Each row was made from one path, in order. Every step used is in the known rows, and no mark comes twice. Write each row's path.
In the rows, zero is written as 128.
Known rows
a-j-e-l-t-b: [128 136 127 140 138 106 107 175 112 148 127 143 128 181  95  59 104 126
 177 102  75 143 138 173  97 112 145 108 121 145 120 141  95  97 136  71
 158 153]
a-j-e-l-z-f: [137 130 115 173 136  91 105 170  98 135 123 135 142 181  88 139 107 116
 127  78  73 169 137 175 101 107 136 112 129 154 104 136 100 102 143  77
 163 155]
b-t: [111 137 109 157 135 109 123 128 121 128  73 148 107 157 132 125 121 146
 192 128  71 129 125 132  78 107 124 126  99  98 112 114 107 184 130  99
 127 126]
k-v-a-j: [131 132 108 238 165 116 112 146 117 138  99 154 118 181 105  88 123 147
 174  85  54 144 127 178  91 112 134 150 113 158 134 119  96 123 117  78
 135 171]
n-k-b-t-l-z-f: [125 137 162 192 120 125 124 102 122 116  83 168  59 168 149 179 120 105
 159 146  75 130 129 122  54  94 131 140  92  42 120 139  96 162 131 135
 111 106]
h-e-l-t: [124 137  99 146 131 107 106 166 114 132 105 136 131 170  96  85 111 106
 172  97  94 140 155 187  87 117 142 105 113 111 115 122 101 156 151 101
 135 149]
e-j: [140 132  93 172 137  85 114 146 114 131  95 137 144 171 116 122 118 136
 179 142  71 146 129 159  84 104 140 121 121 142 113 125 100 158 156 113
 139 154]
a-j-e: [131 128 112 176 150  96 110 163 111 142 119 138 144 178 106 102 107 147
 171 100  60 144 128 169 107 109 129 110 120 179 119 134  98 123 140  69
 157 160]
w-f: [131 139  90 176 140  83 123 122 123 148  91 122 132 155 142 132 117 132
 177 108  63 136 134 161  76 106 123 137 104 113 107 131  99 161 153  87
 102 126]
b-k-n-t-l-z: [115 131 148 183 128 139 119 103 130 107 102 164  56 177 144 167 114 119
 177 160  79 113 131 130  53  97 135 116  90  57 134 135  96 153 117 154
  99 115]
t-l-e: [131 135 114 123 114 117 105 134 126 118  94 150  99 163 121 174 123 120
 179 137  72 140 131 127  91 106 139 119 105  97 106 124  92 219 137 102
 126 136]
n-t-l-e-h-a: [136 127 128 152 126 122 102 141 124 116 106 159 106 175 123 148  98  96
 169 150  79 143 146 123  92 101 141  68 123 113 107 110  91 206 133 110
 152 152]
t-l: [128 139 120 154 125 115 116 132 127 126  98 142 105 167 123 144 124 130
 183 142  64 133 129 133  85 101 126 139 106 100 113 125 100 212 133  93
 114 130]
n-t-b-k-v-a: [121 145 149 201 148 130 125 114 130 126 106 174  76 165 150  75 118 133
 201 137  73 109 121 145  69 107 144 139  90  74 141 122  98 121 107 126
 116 140]
f-z-l-t-b-k: [111 137 114 176 116  93 110 108 115 118  93 139  90 144 142 116 113 127
 186 104  83 145 129 128  78 110 151 164  93  80 109 177 102  86 138  99
 110 118]
z-f: [134 137  95 178 130  81 116 117 106 132  86 133 135 155 125 140 126 123
 163 113  76 146 117 151  90 107 133 144 112 102 105 139 112 168 145  85
 127 132]
w-f-z-l-t-b: [126 140 103 193 125  81 116 101 120 143  89 120 106 148 151 117 105 115
 178  87  71 158 143 131  72 108 139 163  98  95 100 169  97 111 150  73
 102 113]
k-v-a: [129 136 111 228 157 115 114 135 120 132  87 150 111 170 112 104 129 143
 179 102  62 140 124 177  82 114 135 159 108 123 130 104 100 143 125 104
 124 160]
z-l: [115 141 102 170 129  89 112 117 113 123  86 127 130 157 119 148 124 137
 175 129  83 145 133 143  92 110 133 145 106 113 105 153 102 163 143 101
 110 141]
b-k-v-a: [117 138 115 215 152 117 115 134 121 125  97 158 102 159 129 111 129 149
 185 102  68 124 125 178  79 113 139 156  95 101 135 121 100  97 121 130
 110 150]
j-e: [129 133 113 165 140  94 114 152 115 136 107 135 137 166 114 124 111 145
 178 120  68 139 126 168  99 112 131 119 114 139 114 116 103 146 151 103
 145 147]
z-f-w-y: [147 131  81 205 120  54 124 104 103 139 110 112 146 145 164 163 117 112
 154  72  55 164 107 153  84 115 120 160 103  96  96 122 122 193 153  72
 109 117]
b-t-l-z: [117 135 132 163 120 130 114 131 128 115  78 155  73 164 129 176 117 126
 171 122  64 140 131 105  76  96 125 138 100  78 108 112  94 219 121  98
 130 114]
t-b-k-v-a: [119 142 127 201 144 118 117 129 128 135 103 167  92 153 140  77 125 143
 198 118  69 117 113 168  75 111 150 152  95  78 140 133  98  96 116 122
 108 139]
n-k: [130 138 125 178 138  91 121 122 119 123  92 146 113 162 145 123 127 133
 178 154  78 123 122 165  83 108 134 134 100  97 121 139 101 154 142 118
 106 136]
v-a-j-e-h: [134 130 116 206 160 102 103 181 112 141 124 142 151 190  89  84  92 153
 159  78  61 160 136 181 126 107 136 118 138 180 122 105  94 101 138  86
 179 188]
l-e-h-a: [135 116  78 156 131  88  91 161 112 128  95 145 147 156 107 140 102 112
 160 120  85 154 132 169 103 111 154  67 136 134 101 116  94 155 156 105
 157 164]
f-z-l: [119 133  92 190 125  81 116 113 109 117  86 124 124 152 129 155 117 135
 163 114  74 161 132 137  84 111 131 155 106 119  98 154 113 134 149  95
 110 133]
j-e-l-t: [125 139 122 132 132 104 109 167 110 134 111 131 129 174  90 102 111 125
 173 111  86 146 146 178  91 117 139 118 115 124 110 115 101 121 153 108
 150 147]
t-l-z-f-w: [144 125 111 201 106  97 108 114 114 120 100 141 109 162 132 202 118  97
 137  96  61 167 113 120  83 101 128 163 109  79  96 140 103 216 135  77
 121 114]
n-t-l: [129 142 142 157 130 126 125 116 130 118 102 150  87 177 135 137 117 120
 188 162  69 123 136 113  76 100 122 126 100  93 116 117 101 227 123  99
 120 129]
t-b: [126 139 109 154 129  96 118 128 125 139  96 146 113 152 136  90 123 135
 195 145  72 122 110 151  81 108 143 132 108  88 120 136 102 170 137  88
 116 126]
v-k-n: [116 140 110 214 148 115 119 117 128 124  77 156 109 182 122 104 123 140
 184 195  77 124 117 175  70 104 128 116 111 103 134 122 104 146 138 149
 114 133]
h-a-j-e-l: [132 121 105 164 149  97 102 187 107 146 121 141 165 176  86  84  99 122
 155  95  67 151 141 196 117 110 129  62 129 209 111 128  97  86 148  80
 157 170]
z-l-e: [120 136  96 141 118  91 102 119 112 115  83 136 124 152 118 174 123 128
 172 126  92 151 135 136  98 113 145 126 106 110  98 152  94 171 147 109
 123 148]
n-t-l-z-f-w: [144 129 132 203 112 110 117 100 117 111 103 149  92 171 145 189 112  91
 146 119  66 155 120 102  73  99 122 147 103  72  99 130 104 231 124  83
 127 115]
k-b-t-l-e: [113 135 131 127 118 138 120 120 132 123  80 167  70 164 128 165 119 125
 194 151  70 122 135 116  58 103 130 111  92  67 116 117  97 196 134 128
 119 117]
a-j-e-l-z-f-w: [143 121 104 193 129  81 106 161  94 136 130 134 156 177 101 149 103 109
 120  65  67 180 124 173  98 112 130 120 125 152  98 143 108 110 143  68
 156 150]
h-e-l: [124 137  92 149 134  99 112 167 115 132 112 136 145 167 102 103 114 114
 163 112  87 140 148 193  88 116 134  94 116 116 114 116 109 161 152 113
 124 152]
z-l-t: [115 139 109 166 126  97 106 116 113 122  80 127 113 159 112 129 121 129
 185 112  89 145 139 136  92 111 142 157 104 107 107 158  93 159 142  88
 123 137]
h-e-l-t-b-k-v: [117 140 118 171 135 121 107 160 119 136 118 157 105 161 117  63 115 102
 187 100  93 126 147 191  63 120 157 111 102  73 134 138 100 102 132 121
 116 140]

Which path is each row?
[118 142 137 120 126 109 111 163 116 136 123 146 112 163 111  79 109 125
 187 118  90 129 138 175  85 115 151 117 105  90 120 134 100  79 143 125
 138 134]
j-e-l-t-b-k
[138 133 121 182 114 108 107 124 116 118  92 142  95 165 120 193 122 104
 144 110  68 155 125 122  86  95 134 154 113  82 102 132  95 207 135  86
 128 120]
t-l-z-f
[121 133 149 193 124 130 118  93 122 109 100 162  62 173 144 176 114 106
 164 145  81 125 129 125  55  95 137 123  92  49 129 144 100 146 118 149
 105 112]
b-k-n-t-l-z-f
[130 138 122 169 153 109 108 181 112 139 121 142 146 189  81  80 104 148
 157  81  65 154 142 190 123 110 129 119 123 181 119 108  97  94 137  93
 162 180]
v-a-j-e-l
[110 133 129 177 141 121 126 100 125 118  99 158  83 169 147 123 118 135
 196 167  84 104 127 154  54 106 133 107  89  74 138 137 107 125 125 156
  96 125]
b-k-n-t
[122 143 116 119 122 106 114 145 119 136  99 140 108 162 108  73 122 115
 187 135  91 130 134 164  73 113 150 132 110  76 114 132 101 145 141  95
 121 128]
e-l-t-b
[126 142 132 125 128 106 109 163 115 141 116 139 120 169  99  76 109 121
 182 121  87 139 138 172  88 116 149 117 116 106 115 123 100 115 147 104
 146 140]
j-e-l-t-b
[119 132  99 188 123  88 110 112 109 116  81 124 108 156 123 141 115 127
 172  98  79 161 138 131  84 112 138 165 103 113  98 159 104 129 147  82
 121 130]
f-z-l-t
[117 141 108 188 123  85 116 100 121 138  95 127  97 140 161 120 105 120
 182  84  76 147 142 132  69 107 142 163  88  80 105 181  97  74 146  93
  92 108]
w-f-z-l-t-b-k
[132 127  84 145 127  88 100 151 113 122  97 141 133 160 114 155 112 125
 167 130  86 151 129 157  90 113 154 100 130  99 103 116  99 177 152 110
 149 157]
l-e-h
[127 135 133 179 137 101 129 112 123 127  95 153  97 166 144 125 127 131
 182 170  76 110 122 171  60 107 134 129  96  81 130 141 100 135 150 138
  94 127]
n-k-b
[131 127 106 192 153  90 106 178 107 143 129 135 157 184 100 101  95 143
 161 102  65 155 134 174 104 108 137 100 140 169 118 126 100 115 143  76
 171 170]
a-j-e-h
[130 136 129 213 162 126 105 173 111 140 114 150 119 193  79  69 113 133
 168  68  67 156 148 193  94 117 140 140 118 163 131 111  93  79 123  87
 160 179]
k-v-a-j-e-l-t
[120 136 152 156 123 127 118 124 127 117  95 172  73 173 144 161 110 115
 180 174  81 127 140 130  56 102 141 101 103  47 123 123  96 162 136 156
 120 130]
n-k-b-t-l-e-h
[130 114  76 196 129  78  91 148 101 120 100 135 147 160 109 151  93 113
 141  87  77 184 143 149 107 110 149  89 133 170  91 159  99  95 151  80
 151 167]
f-z-l-e-h-a-j
[131 137 123 215 164 119 110 174 111 140 119 150 132 190  85  82 115 140
 161  83  60 155 142 198  94 117 134 130 120 170 130 105 100  84 124  99
 150 181]
k-v-a-j-e-l
[129 134  79 191 125  68 108 120 110 131  95 116 135 151 140 179  98 115
 149  90  77 180 153 141  78 110 141 129 118 108  86 148 102 119 162 101
 119 139]
w-f-z-l-e-h
[125 140 116 134 135  96 115 167 110 134 117 131 143 171  97 119 113 133
 165 127  80 145 141 184  91 115 132 109 117 131 109 109 110 126 154 121
 139 151]
j-e-l
[109 138 136 151 126 137 129 118 133 129  84 160  74 168 130 144 120 133
 198 155  63 117 132 121  54 100 120 127  93  70 122 116 103 190 131 121
 109 111]
k-b-t-l
[105 145 122 191 142 125 129 122 131 123  70 168  93 171 128 108 122 145
 192 184  71 113 121 150  61 102 119 122 100  86 126 112 103 150 139 143
 123 119]
v-k-b-t
[135 130 118 252 171 113 104 174 110 142 122 150 137 192  93  85 102 145
 162  79  56 161 139 189  98 113 141 131 135 168 134 104  97  91 124  92
 168 189]
k-v-a-j-e-h
[119 142 142 189 140 121 128 109 128 126 108 169  77 159 160  89 122 125
 204 158  77 104 119 140  51 108 144 127  91  62 136 138 103 136 111 121
 106 125]
n-t-b-k-v
[120 138 134 135 137 110 108 174 112 142 134 149 120 174 105  60 105 131
 181  99  80 132 137 175  95 112 148 107 110 132 125 153  95  59 132  90
 147 148]
a-j-e-l-t-b-k
[107 144 124 156 119 103 107 112 119 124  92 143  96 148 134 102 120 128
 200 121  93 127 130 131  85 109 154 156  93  71 118 178  91 114 132 104
 110 124]
z-l-t-b-k
[121 135  90 155 121  85  96 133 108 115  93 133 137 158 111 173 111 124
 162 128  97 163 141 141  95 112 154 115 125 100  97 144  97 162 150 116
 139 159]
z-l-e-h
[117 136 121 135 118 125 107 144 125 119  87 158  95 166 125 167 107 123
 181 137  77 149 141 108  81 103 138 103 113  74 105 106  99 214 127 113
 147 136]
b-t-l-e-h
[119 134 137 174 118 131 121 110 123 123  80 160  67 165 127 184 118 111
 165 127  67 136 129 111  54  95 127 140  99  54 112 124  99 187 132 114
 122 103]
k-b-t-l-z-f
[141 126 106 180 118  80 108 151  97 128 120 131 148 165 105 171 108 104
 123  85  76 177 125 173  88 115 132 129 120 110  93 123 113 129 154 104
 145 137]
j-e-l-z-f-w
[117 138 121 146 124 109 112 127 126 132  96 152  88 149 139  76 120 131
 208 122  84 111 117 147  78 109 155 145  94  65 126 155  92 124 132  95
 119 118]
l-t-b-k
[116 141 161 168 130 132 131 109 132 123  89 169  67 171 152 140 122 127
 191 173  71 111 133 131  53 100 124 127  85  58 130 131 100 165 130 143
  97 113]
n-k-b-t-l
[134 120 102 192 147  87  99 178 109 142 117 135 165 169  99 108  88 126
 161 112  72 156 135 185 110 110 141  75 142 165 111 106 100 114 159 106
 170 167]
j-e-h-a
[140 128  88 189 141  91 109 164 116 135 106 141 155 173 114 105 105 121
 174 115  76 149 141 177  95 108 142  95 122 152 119 122  98 162 160 113
 149 165]
h-e-j
[113 133 126 161 128 119 113 112 128 135  93 157  76 158 138  75 118 128
 213 140  86 108 117 155  62 108 156 132  93  56 139 158  94 109 128 121
 107 116]
l-t-b-k-n
[115 144 142 209 125 135 120 115 128 114  71 173  70 176 125 162 119 115
 160 164  69 134 125 121  63  92 122 139 103  61 117 119  97 170 131 136
 131 106]
v-k-b-t-l-z-f
[135 133 119 196 109  98 120 110 116 123  97 135  89 155 163 208 109 105
 151  72  49 165 121 101  74 101 116 159  95  67  95 105 108 233 129  81
 122  99]
b-t-l-z-f-w-y
[151 123  83 219 116  60 115 110 103 128 103 116 126 146 155 200 115 104
 130  58  57 170 107 148  82 110 128 167 109  89  91 120 108 195 153  71
 121 112]
l-z-f-w-y
[106 148 141 185 134 142 128 123 138 120  76 173  78 179 128 121 121 137
 193 192  66 115 129 131  62  97 116 126  98  76 126 111 101 175 131 144
 119 113]
v-k-b-t-l
[110 142 126 128 124 119 116 129 121 132 103 152  88 165 117  75 120 117
 195 149  99 117 134 174  55 112 155 119  98  50 132 147 104  92 133 139
  98 120]
e-l-t-b-k-n
[143 133 113 132 116 110 103 146 123 120  97 151 114 173 116 170 117 116
 178 147  72 153 139 127  91 101 145 108 114 121 106 125  89 203 146 119
 142 151]
t-l-e-j
[103 139 128 171 124 114 108  98 122 126  89 148  83 157 133 102 117 126
 205 138  97 125 130 140  69 109 157 143  92  61 130 181  93 100 129 128
  97 122]
z-l-t-b-k-n
